Known rows, with every step that occurs:
bovek-rusos-lolud-kile: [-27 -20   5  15   8   5  13  -4  -2  -6 -24  13  26  22 -22  36 -46 -29
  29  21  -7  -2  18  -7 -18  45  35   6 -21  -3 -16 -11 -18  24  10  11
   0  -9 -18 -41  21]
bovek-dipab-fegikeg-rusos: [-12   4  21  11 -37  -1  -6  11  -3   4 -35  -1  48  25 -29  58 -32 -26
 -16  12 -18  26  29 -27 -29  43  43 -24 -10 -12 -27   8 -36 -22  24 -18
 -28   9  -3 -48   7]
lolud-rusos-kile: [-17  -7  18  14  -6   9  11  -1 -16 -21 -21  23  43 -24 -21  12 -33 -22
  -2  10 -16  -1  35 -32   5  47  66  -8 -11 -12  -3 -37 -34  -7   9 -14
 -12  -2  -8 -30  35]
dipab-kile-disu: [-41   3  14  21 -14  13  20 -10  -6 -37 -19  27  22 -16 -11  13 -52   2
   0   9   8  -8  32 -18   8   5  39  -2  -1   0  -8  -6  -1   4 -11  24
  -1  -9 -26  -5  34]
fegikeg-kile-disu-rusos-lolud: [-31   8  12  11  10  17  16 -11 -26 -41 -29  17  12 -26 -15  13 -40 -16
  20   3 -15 -11  19  -9 -13  47  46   4   6   0 -16 -11 -23  11   3  49
 -19 -11 -48 -14  51]
fegikeg-kile-disu-dipab-lolud-rusos: [-24  35  16   5  15  22  15 -32 -12 -42 -34  22  23 -17 -14  27 -46 -16
   9  14 -19  -1  26 -22   4  58  52  -6  13  19  -5  -8 -21 -10   6  38
 -17  -5 -21 -22  35]
rusos-kile-disu-dipab-fegikeg: [  4  11  24  35   2   9   6   8 -11 -50 -22  14  34  -6 -18   8 -44 -29
  15   8  -1   1  49 -36   9  29  57  -4 -10  -3 -26 -25 -35   1  12  -1
 -17  -3 -29  -8  23]
lolud-kile: [-26  12  14  34   1   3  14  11   0 -15 -27  13  32  11 -33  21 -22 -24
  21   7 -12  10  28 -30  16  34  42  -5 -25  21  19 -26 -12   0  21   1
  16  10  -3 -16  10]
lolud-rusos-kile-disu-dipab-fegikeg: [ -5   9  17  17  -5  16   5 -10 -21 -30 -21  18  54 -25 -13  23 -38 -27
  -5  17 -14   8  44 -40   0  55  78 -10   0  -3 -22 -33 -50   1   9  -8
 -31   1 -21 -20  22]
disu-lolud-dipab-fegikeg-rusos: [-23  19  22  10 -20  19 -15 -17 -16   4 -18 -13  34   2 -33  51 -33 -23
   7  29  10  17  20 -33 -26  59  26 -37 -18 -10   9  -5 -11   0  29 -17
 -28  18 -31 -22  18]
disu-lolud-dipab: [-28  22  20  13  -8   8 -15 -12   4  -2 -23   3  25  -8 -45  34 -35 -32
  22  24  16  17  26 -34 -11  42  19 -30 -20 -11   5  -8  11   0  32   2
  -5  15 -30 -18  28]
rusos-lolud-disu-dipab-kile: [-26  10  -3  12  21  -8   1 -16 -12 -30 -39   9  44 -13 -11  23 -61 -35
  44   2  -6  -1  33 -28   3  14  29 -15 -14 -10 -21 -22  -6  -1  28  27
  10 -10 -13  -1  25]
lolud-disu-dipab-kile: [-36  33   5  18   8  -6   4 -10   1 -42 -30  18  49 -13 -21  21 -52 -30
  20  20   3  12  30 -37   6  24  51 -19  -8  13 -22 -21 -16 -13  26  18
  19  10   6   2  11]
bovek-rusos-kile-disu: [-21 -14  17  27  -5  13  21   4  -3 -36  -6  28  21   7 -24  14 -48 -20
   7  27   6 -11  30 -10 -21  41  60  13 -11  -2 -38 -18 -35  22  -9   7
 -12 -11 -30 -40  34]
fegikeg-rusos-kile-disu: [ -7   3   9  35  -9  11  21  11 -30 -30  -5  12  30   1 -17  11 -32   0
   5   9  -2  -5  18  -9 -17  44  57  -9 -21   9  -6 -26 -39   7  -4 -15
 -35 -18 -30 -23  45]
disu-kile: [-27  -2  21  39   1   6  13   8  -8 -23 -33   8  10  -5 -37  21 -38 -24
  15  12  10   4  17 -26   2  33  33   0 -16   5  13 -36 -12  -9  24  -5
   2   1   8 -32  15]
bovek-fegikeg: [-15  -1  28  15  -9  -4  -1   9  14  13 -17  11  35  16 -42  21 -29 -14
  17  18  -2  10   2 -39  -6  24  15   5  -6  -9 -11   3 -22 -11  28   4
  14  14  -9 -33  14]
kile-disu-dipab-fegikeg: [ -7  31  11  22  -9   0   5   7   2 -28 -18  12  30   0 -21  23 -35 -29
   5  16  14  27  31 -32  -4  32  44 -15   4   7 -26  -2 -30  -2  20  10
 -27   3 -24 -10  12]
lolud-disu-kile: [-39  17   1  40   9   4  22  -4 -21 -27 -27  18  33 -17 -35  22 -42 -28
  22  14   1  -3  24 -39 -10  26  54   0 -16  23  -7 -52 -32   1  31  11
  14   8  10  -8   7]
fegikeg-kile-disu: [-33  18  17  19   8  12  25  -4  -9 -42 -26  27   9 -12 -24   9 -42 -14
   6   0  -9  -9  23 -18  -1  42  43   1   4  14 -10 -14 -19  -2   4  34
  -9  -4 -29 -16  36]
dipab-kile-disu-lolud: [-49   0  17  24  -7  28  13 -24 -21 -34 -17  20  23 -23 -21  19 -51  -1
   9  22  23  -5  33 -25  -3   5  32  -8   0  -3  -7  -3   0  11 -11  20
   4  -4 -42  -1  37]
dipab-fegikeg-rusos-lolud-disu-kile: [-17  -5   5  20 -10  14  15 -11 -49 -12 -24 -10  40   8  -7  45 -43 -19
  10   9 -13  -2  20 -27 -28  47  41 -15 -13  -1   1 -30 -50   7  27 -15
 -29  -6  -9 -19   6]
rusos-kile: [-11 -13  27  30  -1  -1  10  18  -5 -36 -22  15  21   0 -27   1 -37 -22
  14  -2  -7  -9  43 -28  15  20  40  -1 -22 -15  -3 -31 -19  -9  16 -11
   7  -7 -11 -19  35]
kile-disu-fegikeg-rusos: [-25  35 -13  17  -1   5  13   2 -13  -7  -9  13  21  -3 -27  18 -13  -3
  23  28   6  10  -1 -35 -34  44  42 -16  -2  17 -15   6 -39   0  -2  16
 -30 -14 -38 -21  30]
kile-disu-lolud: [-32  17   6  30  -5  18  12  -9 -20 -17  -2  19  18 -15 -39  16 -31 -12
  15  21  29  12  27 -28 -24  14  30  -6  -4   0 -16  -7 -19  15   5  15
 -13  -1 -54  -5  37]
lolud-disu-rusos-kile: [-33  11   2  22  -4   2  10   5 -28 -35 -13  17  42 -26 -24   8 -30 -23
  18  17 -13  -5  32 -28 -16  30  72   4 -12  -1 -28 -39 -46   9  20  15
   4   5 -16   2  36]
bovek-kile-disu-fegikeg: [-26  22  -2  25  -6  26   2   7  13  -8 -42  28  10 -13 -18   4 -44  -4
  27  26   2   7  19 -48 -13  31  44 -11  11  26 -19 -15 -24  12 -15  15
   4  14 -23 -24  30]
dipab-fegikeg-disu: [-21  -4  15   7 -21  24  22   4 -26 -17 -27  -9  21  14 -15  40 -40  -5
 -15   5 -13 -12  30 -28 -11  28  42  -8  -1  -5 -12  -7 -38  -7  26 -11
  -3   6   0  -4  18]
disu-rusos-lolud: [-21  -9   3   5  -9  -6  -2  10 -18 -11 -24  -2  18 -18 -18  16 -24 -22
  22  10  -5  10  13  -6 -19  30  31   0  -9 -30 -10  -5 -15   6  19  20
 -18 -11 -31 -19  54]

Rows:
[-29 -15  11  -2  -3   1   0 -15  16 -12 -30  11  25   6 -13  44 -67 -26
  18  21  -6  -9  20  -3 -13  47  30  -9 -17 -19 -22  -1   9  17   9  21
 -13  -9 -15 -44  29] | bovek-rusos-lolud-dipab-kile
[-25  43  -2  20   8 -17   3   6   6 -29 -26  16  46  -4 -31  17 -36 -39
  23  17   5  23  26 -37  -3  31  49 -19 -10  14 -26 -24 -24 -13  39  12
  13  12   7  -4  11] | lolud-disu-dipab
[-26  10  26  10 -11  19  18  -8 -19 -36 -26  13  19   1 -14  28 -39 -16
 -11   1 -16  -8  37 -31  -4  39  42  -4  10   2  -8  -9 -37  -1  13  16
 -19   5 -26 -16  13] | dipab-fegikeg-kile-disu
[-37   4  22  32   6  22   3 -11 -20  -9 -19   5  32   0 -47  30 -26 -23
  34  26  14  14  28 -38  -6  31  28 -12 -22   8  17 -18 -12   8  22  -5
  19  14 -30 -10  19] | disu-lolud-kile
[-29  19  -4  -5  10   0 -10 -16  -7   0 -38 -10  30  -1 -13  36 -31 -18
  47  26 -18  -1  -1 -38 -21  59  22 -37 -22  -4   7   9  -8 -13  11  11
 -18 -17 -19 -28  31] | disu-fegikeg-rusos-lolud-dipab-kile
[-11  41   3  10  -4   9   8 -19  -5 -20 -15  20  28  -9 -16  31 -35 -14
   9  22   2  19  25 -25  -1  31  50  -7   7  12 -13   0 -21  -3   7  25
 -27  -9 -21 -15  30] | kile-disu-dipab-lolud-rusos
[-24   3 -11  16  13 -11  12  -5 -21 -14 -25  12  34  -7 -20  17 -45 -30
  38  -8 -12  -8  32 -26 -10   9  27  -8 -20 -13 -16 -27 -16   8  30  24
   5 -14 -20  -3  28] | rusos-lolud-disu
[-38   3  11  24  14  49  21 -15 -41 -15 -28  -5  25  -1 -39  38 -40  -5
  24  24   0 -13  23 -27 -14  32  43  -8 -17  21  -1 -16 -20   9  22   1
  27  11 -17   7  33] | fegikeg-disu-lolud-kile
[-27  33  -8  15   5  -1  10   1   0 -12 -14  19  16  -7 -31  11 -17 -13
  27  23   7   9  12 -44 -21  25  35  -8   0  10 -20   4 -30  -1   5  26
 -11  -9 -35 -14  26] | kile-disu-fegikeg
[-15  25  12  11  11  36  17 -13 -16 -25 -40  -8  24  15 -18  46 -47  -9
  23  18 -20  -8  21 -19   8  34  46  -7  -9  28  -1  -1 -15 -13  24  13
  18  -1  12   0  29] | fegikeg-disu-dipab-lolud-kile
[-16  -2  20  40   4  25  13  -5 -28 -41 -10  20  25 -17 -32   3 -41 -17
  24  12  10 -10  47 -33  -5  15  43   2 -16  -8 -17 -29 -27  14   2   3
  -4  -7 -51  -7  41] | rusos-kile-disu-lolud
[-13  14  -3  11  12  -9  -1  -9 -17 -21 -35   1  45  -1 -13  30 -49 -43
  39   1  -9   6  35 -36  -7  23  29 -17 -12 -12 -24 -20 -25   1  41  16
  -2  -5 -15   0  11] | rusos-lolud-disu-dipab-fegikeg
[-22  -5   4  15  -2   3   1   3 -23 -11 -29  -3  30 -11 -18  21 -23 -25
  34  11 -14   8  17 -13 -12  37  43   3 -18 -11   1 -15 -18  15  19  21
  -8  -4 -31 -15  43] | disu-rusos-lolud-kile
[-14 -15  28  12  -1  32   5   1 -23  -2 -25  -5  38  -5 -31  24 -35  -2
  19  27 -19 -18  -1 -28 -18  37  47  18  -5  -4 -31  -3 -41   4  22  11
  17  11 -14 -16  37] | bovek-fegikeg-disu-rusos-kile
[ -9  -3  18  16 -23   7  -6   0 -14   5 -44  -6  58  28 -23  62 -36 -33
   7   5 -32  18  34 -28 -23  47  41 -24 -21  -6 -20  -1 -34  -8  25 -10
 -24   3 -10 -40   3] | bovek-dipab-fegikeg-rusos-lolud-kile
[-33  26  13  11 -22   7  -5 -13  11 -23 -30  15  32 -30 -15  28 -49 -12
   1  17  -9   2  25 -15   3  42  55 -18  -9   3  -7  -5  14   9   3  34
 -25   7 -27  -8  35] | lolud-dipab-kile-disu-rusos
[ -6  -4  20  25 -25  19  17   6 -37 -25  -8   0  34  12  -8  30 -34  -7
 -11   8 -11  -3  31 -24 -19  45  54 -13  -9  -3  -7 -20 -56   6   6 -26
 -40  -7 -27 -20  19] | dipab-fegikeg-rusos-kile-disu
[-22  14 -11   0  10  -5  -1  -1 -15   6 -24  -7  22  10 -22  28 -16 -17
  47  24  -8   9  -7 -35 -32  51  16 -27 -17  -6   3   9 -29 -15  16   2
 -15 -21 -22 -31  33] | disu-fegikeg-rusos-lolud
[-29  32  -2  33  13  10  13  -3  -6 -12 -22  19  33  -1 -31  19 -16 -20
  40  24 -13   6  21 -47  -1  38  48  -5 -16  38   0 -16 -31  11   4  24
   6   2 -28  -6   9] | lolud-kile-disu-fegikeg
[-32  -5   5  -3  -3  32   9 -14 -30 -19 -43 -14  24 -24  -5  36 -54  -1
  16  12 -23 -25  14  -3 -14  37  51  -6 -12  -8 -18  -4  -4  10  14  30
  -3  -5 -17   3  57] | fegikeg-disu-rusos-lolud-dipab-kile
[-26  -1  10  -2 -11   0 -12  -7  -7 -14 -36  -1  26 -26  -8  28 -40 -24
  21  12 -15   1  18  -8  -7  39  37 -12 -16 -29  -5  -5   7   9  16  32
 -19  -5 -30 -16  49] | disu-rusos-lolud-dipab-kile
[  0  12  19  38   7   4   5  11  -3 -51 -24  19  30  -9 -24   0 -42 -28
  24   7   5   1  44 -30  11  25  55  -4 -15   0 -25 -27 -25  -1  10   5
 -10  -6 -28 -11  31] | rusos-kile-disu-dipab
[-38   4  12   7  -8  21   1 -21 -24   0 -12  10  38 -20 -40  31 -26 -19
   8  31  19  23  22 -36 -24  42  35 -20  -4 -16   4 -16 -21  -1  20  -8
  -7   8 -29 -23  36] | disu-lolud-rusos
[-15  -5  -3  14  -7  -2  13   9 -25  -2 -17  -4  27  14 -16  27 -32  -9
  17   2  -3   6   3   1 -23  39  22 -20 -23 -12   7 -10 -20  -3  17 -10
 -30 -22 -21 -32  45] | fegikeg-rusos-lolud
[-34  -1   0  -5   7   6   0 -27  11  -9 -30  14  25   0 -13  42 -60 -26
  34  35  -5 -11  15 -19 -27  54  33  -8 -13 -10 -32   8  -3  23   0  37
 -17 -15 -33 -39  26] | bovek-rusos-lolud-dipab-kile-disu-fegikeg
